Each row was made from one small tree. The marks that hang from a mark follow it in brackets, in alphabetical order. Every link used is in the known rows. Write each row's tree.
Known rows
P{K}: [ 29.8 -21.0  10.3  14.0  19.8 -25.3  27.8  60.4  17.0 -12.9 -43.7  42.1
  36.9 -10.7 -22.1 -21.9 -17.4  58.6   2.4   5.5]
P{B K{R{H}}}: [ 14.7 -67.4  -8.8 -16.2  45.1 -13.0   8.2  37.0  -3.5 -16.0 -17.2  42.6
  25.9   1.6 -31.8 -21.0  29.8  61.2 -18.0  26.1]
P{K{R{B J{V}}}}: [ 16.3 -51.6  28.3  25.4  28.0 -21.6 -12.2  51.4 -12.8 -12.2  -5.7  11.6
   1.5  14.1 -15.0 -26.0  22.3  70.1  -4.2  16.5]
V{H J{R}}: [-12.7 -13.0 -11.8  36.4 -24.4  65.2   6.1  18.0 -24.1 -12.5 -33.2 -13.9
  14.2  11.8 -20.8  16.1  -0.7  42.2 -31.8  30.6]
P{B{R{J}} K}: [ -0.4 -90.8  21.5  -7.8  24.2 -56.3  20.8  61.1 -12.4 -10.7 -39.1  37.2
  27.2 -19.9  -3.8   1.8  12.6  77.1  36.1  26.5]
V{J}: [ 20.8   4.5  23.0  11.8 -20.8  33.9  27.2  11.4 -14.0 -41.1 -25.5  11.3
   9.2  20.9  -6.1  -9.9 -32.2  32.8 -10.7 -10.6]
J{R{H{V} K{P{B}}}}: [  1.4 -38.5 -44.2   7.8  33.3  -4.7  -2.8  16.0 -42.0 -45.0  -4.8 -15.9
  15.5  -1.5 -21.1  -8.4  10.9  11.1  -9.4  -1.0]
H{V{J}}: [ 25.7  12.3  13.4   5.2 -13.0  22.9   9.8  -3.1  -3.6 -33.5  -6.0  21.8
  12.3  17.3  27.1 -25.4 -13.7  18.5   1.9 -11.1]
R{K{P}}: [ 36.5 -17.9  -6.3  26.1  13.2 -29.6  25.8  36.8 -28.1 -54.3  -4.4  11.2
  23.0  27.4 -26.2  -2.8 -17.1  26.0  -5.8 -14.5]
R{B{P} K}: [ 14.4  -4.0  18.7  -9.7   1.0 -12.1  24.2  23.6 -34.1 -54.6  17.2  26.9
   3.2  17.5  -5.1  19.0   4.3  28.5  32.9  22.1]
R{B{P} J{V{H}}}: [-12.8 -31.2   8.1  20.9 -29.7   6.3 -24.6 -12.1 -40.7 -38.6  20.7 -27.5
 -28.9   3.5  -6.1  -9.2  27.9   3.9  18.9  21.6]
P{B K{R{J{V}}}}: [  2.9 -80.1  25.1  17.6  34.2 -22.8 -13.4  57.4   4.6  -8.7  -7.7  13.6
   8.2  -0.9 -11.1 -30.1  22.1  78.4  -3.1  21.0]
V{H J{R{B}}}: [-27.0 -13.6 -13.9  13.6 -29.6  72.6   6.1   8.1 -35.0 -15.9 -10.9 -10.2
   6.9  21.2 -26.2  24.6  12.8  48.8 -26.1  32.9]
R{H{V} K}: [ 44.0   0.3 -27.9  -6.9  31.8  -1.6  11.8  17.4 -13.2 -50.2  15.4  42.8
  39.9   4.9 -11.7 -33.3  24.4   0.4   0.3  -1.4]
K{P R{B}}: [ 13.7 -37.8 -11.4  16.2   8.6 -23.8  -0.6 -27.1 -54.7 -44.6   1.7  -9.8
 -18.5  61.5 -25.5   8.6  12.1  26.8 -38.5  -8.7]
R{B H{V} J K{P}}: [ 36.4 -58.6 -28.1 -35.7  11.3 -14.7  -2.0 -14.1 -87.1 -79.7  65.2  -7.9
  -0.9  32.2 -33.4 -30.0  55.6 -18.1   9.3 -14.3]
J{V}: [ -3.5  20.0   2.6  52.7   3.4  -4.3  -8.2  18.7  29.3 -18.7 -20.3   6.2
  13.2  -5.7  -1.9 -32.6 -29.6  32.7  -5.2 -19.5]
B{P{K} R}: [ 24.2 -35.9  25.0  28.0  15.2 -64.4  29.7  29.4 -37.2 -20.0 -73.5  37.0
  10.8 -11.8  23.1  32.3  -9.1  33.3  51.1  39.3]
P{K{R{B H J}}}: [ 34.4 -65.9   4.5  -6.6  32.2 -15.6  -0.5  31.9 -34.1 -28.9  -7.9  20.2
   9.8  13.9 -36.1 -25.0  39.8  48.6 -14.1  20.7]
P{B}: [ -9.4 -29.4  -2.1 -11.6   0.9 -12.8  19.2  16.3  18.5 -31.3 -19.4  24.7
  21.1  -8.1 -13.0 -10.0 -14.2  42.9  -1.7  -0.9]

Write each row's tree
[ 51.3 -48.6  -8.2   0.4  20.0  -9.7   7.7  35.8 -43.5 -68.1   7.2   2.8
  22.6  -2.2 -39.5 -35.9  24.5   2.1  -3.5  -2.3]
R{H J K}
[ -5.2  -8.0  -1.4  -7.8 -15.5  55.3  13.4 -13.6 -62.1 -50.7 -20.5 -22.6
 -15.1  10.7 -15.2   9.9 -10.4  13.0  -4.8   9.7]
V{J{R{B{P} H}}}
[  9.5 -58.2   0.9  61.6   9.5 -50.7  -2.3  31.0 -54.3 -29.7  -9.7  -5.0
  10.2  19.5  -3.6  13.2  20.9  34.3  18.5  12.7]
B{R{J{V{H}} K{P}}}
[ 35.2   5.1 -23.6 -15.8   2.5  33.5  10.6 -24.8 -21.0 -46.8  -4.2  20.6
  19.7   9.4  -6.6 -37.3   8.4 -15.0 -14.0 -13.8]
R{H{V{J}}}
[ -6.9 -38.9 -13.2  30.2  22.4 -17.9   8.8  45.9 -28.6 -38.5 -27.5 -21.5
  13.9   0.6 -21.8  11.3 -21.5  49.3  -6.4   2.7]
J{R{K{P{B}}}}
[ 41.8 -37.9  -5.6  14.3  42.0 -16.3   9.4  38.7  -7.1 -19.2 -35.5  37.3
  27.7   9.4 -30.7 -24.6  18.5  47.0 -26.6  17.7]
P{K{R{H}}}
[  7.1 -60.2   3.5  39.1   3.1 -25.0 -30.7 -21.8 -64.0 -48.0  19.0 -44.9
 -39.2  53.7 -19.9 -14.7  21.8  20.7 -30.9 -14.6]
K{P R{B J{V}}}
[-13.7   4.6 -25.7  58.3  37.2  15.7 -19.1  46.0  -5.7 -26.0 -16.6 -20.3
  17.6 -18.3 -23.8 -22.5  -8.9  34.9 -10.7  -0.7]
J{R{H K} V}
[ 14.5 -53.9  16.1  58.3  16.3 -62.9   1.9  35.1 -54.8 -38.6 -16.7  -8.3
   5.0  15.5   4.6   6.1   1.0  34.8  27.8  -3.5]
B{R{J{V} K{P}}}
[ 17.1 -33.0  -0.7  -3.3   7.8   4.6 -13.2   4.4 -69.7 -72.1  49.2 -16.8
 -17.6   5.3 -23.0 -24.6  39.2 -12.7  31.5  11.3]
R{B{P} H J{V} K}
[ 27.8 -46.2  11.0  41.6  17.1 -43.4  -2.1  10.0 -73.9 -54.7 -20.6  -3.9
  -8.1  -5.7  14.1   8.4  21.8  -9.4  48.6  26.1]
B{P R{H J{V} K}}
[-11.7 -13.2   8.3  16.4  10.4  -5.4   8.9  38.4 -38.2 -40.8 -18.8 -11.5
  -1.0  -4.1  -6.1  27.5 -10.8  44.1  20.2  26.4]
J{R{B{P} K}}
[-34.4   1.8 -25.5  31.1  31.6  22.9 -17.6  31.8 -21.7 -28.1  10.7 -15.8
   9.1  -6.4 -30.5  -9.6   7.5  40.7  -1.3   1.7]
J{R{B H K} V}
[ -2.6 -14.7  -7.9  37.8 -12.5  63.6   9.8  43.3 -28.6 -16.5 -15.3  -4.3
  23.0  17.6 -22.5  19.7   5.9  52.8 -23.5  39.5]
V{H J{R{K}}}
[ 17.3 -39.5 -22.4 -43.5  -1.9   1.3 -10.5 -33.0 -48.1 -60.4  33.3   0.7
  -1.6   2.9 -18.7 -41.2  45.8 -15.5   4.6 -10.2]
R{B H{V} J}
[ 31.5 -31.5  -6.7  27.9  23.7  -0.4 -11.7  37.5 -29.6 -55.3  20.6  -8.4
  14.3  -4.2 -31.8 -51.5  21.9   4.1  -0.1 -10.5]
R{H J{V} K}
[  9.2 -15.3 -27.7  24.6  34.0   2.8   7.7  43.1 -23.8 -40.5 -35.1  -5.2
  26.5 -13.8 -33.4  -4.2  -4.8  31.0 -14.7   8.0]
J{R{H K}}
[-24.7   5.9 -32.2  55.7  23.1  16.3 -23.7  14.4  -0.1 -20.8 -36.6 -30.3
   5.9 -24.2 -22.7 -28.4 -16.0  21.6 -20.0 -11.6]
J{R{H} V}
[ 22.2 -58.7 -34.8  -8.2  19.3  10.4  -8.5 -49.3 -62.9 -51.5  16.4  -8.4
 -12.8  54.9 -13.6 -17.6  34.8  -4.5 -42.4  -8.2]
K{P{B} R{H{V{J}}}}
[-12.8  -9.6 -31.6  -9.0   8.2   9.1  -8.4 -25.0 -45.3 -42.3 -18.0 -16.9
  -9.1 -13.3  -3.6   2.1  12.6  -6.6   6.9  13.6]
J{R{B{P} H{V}}}
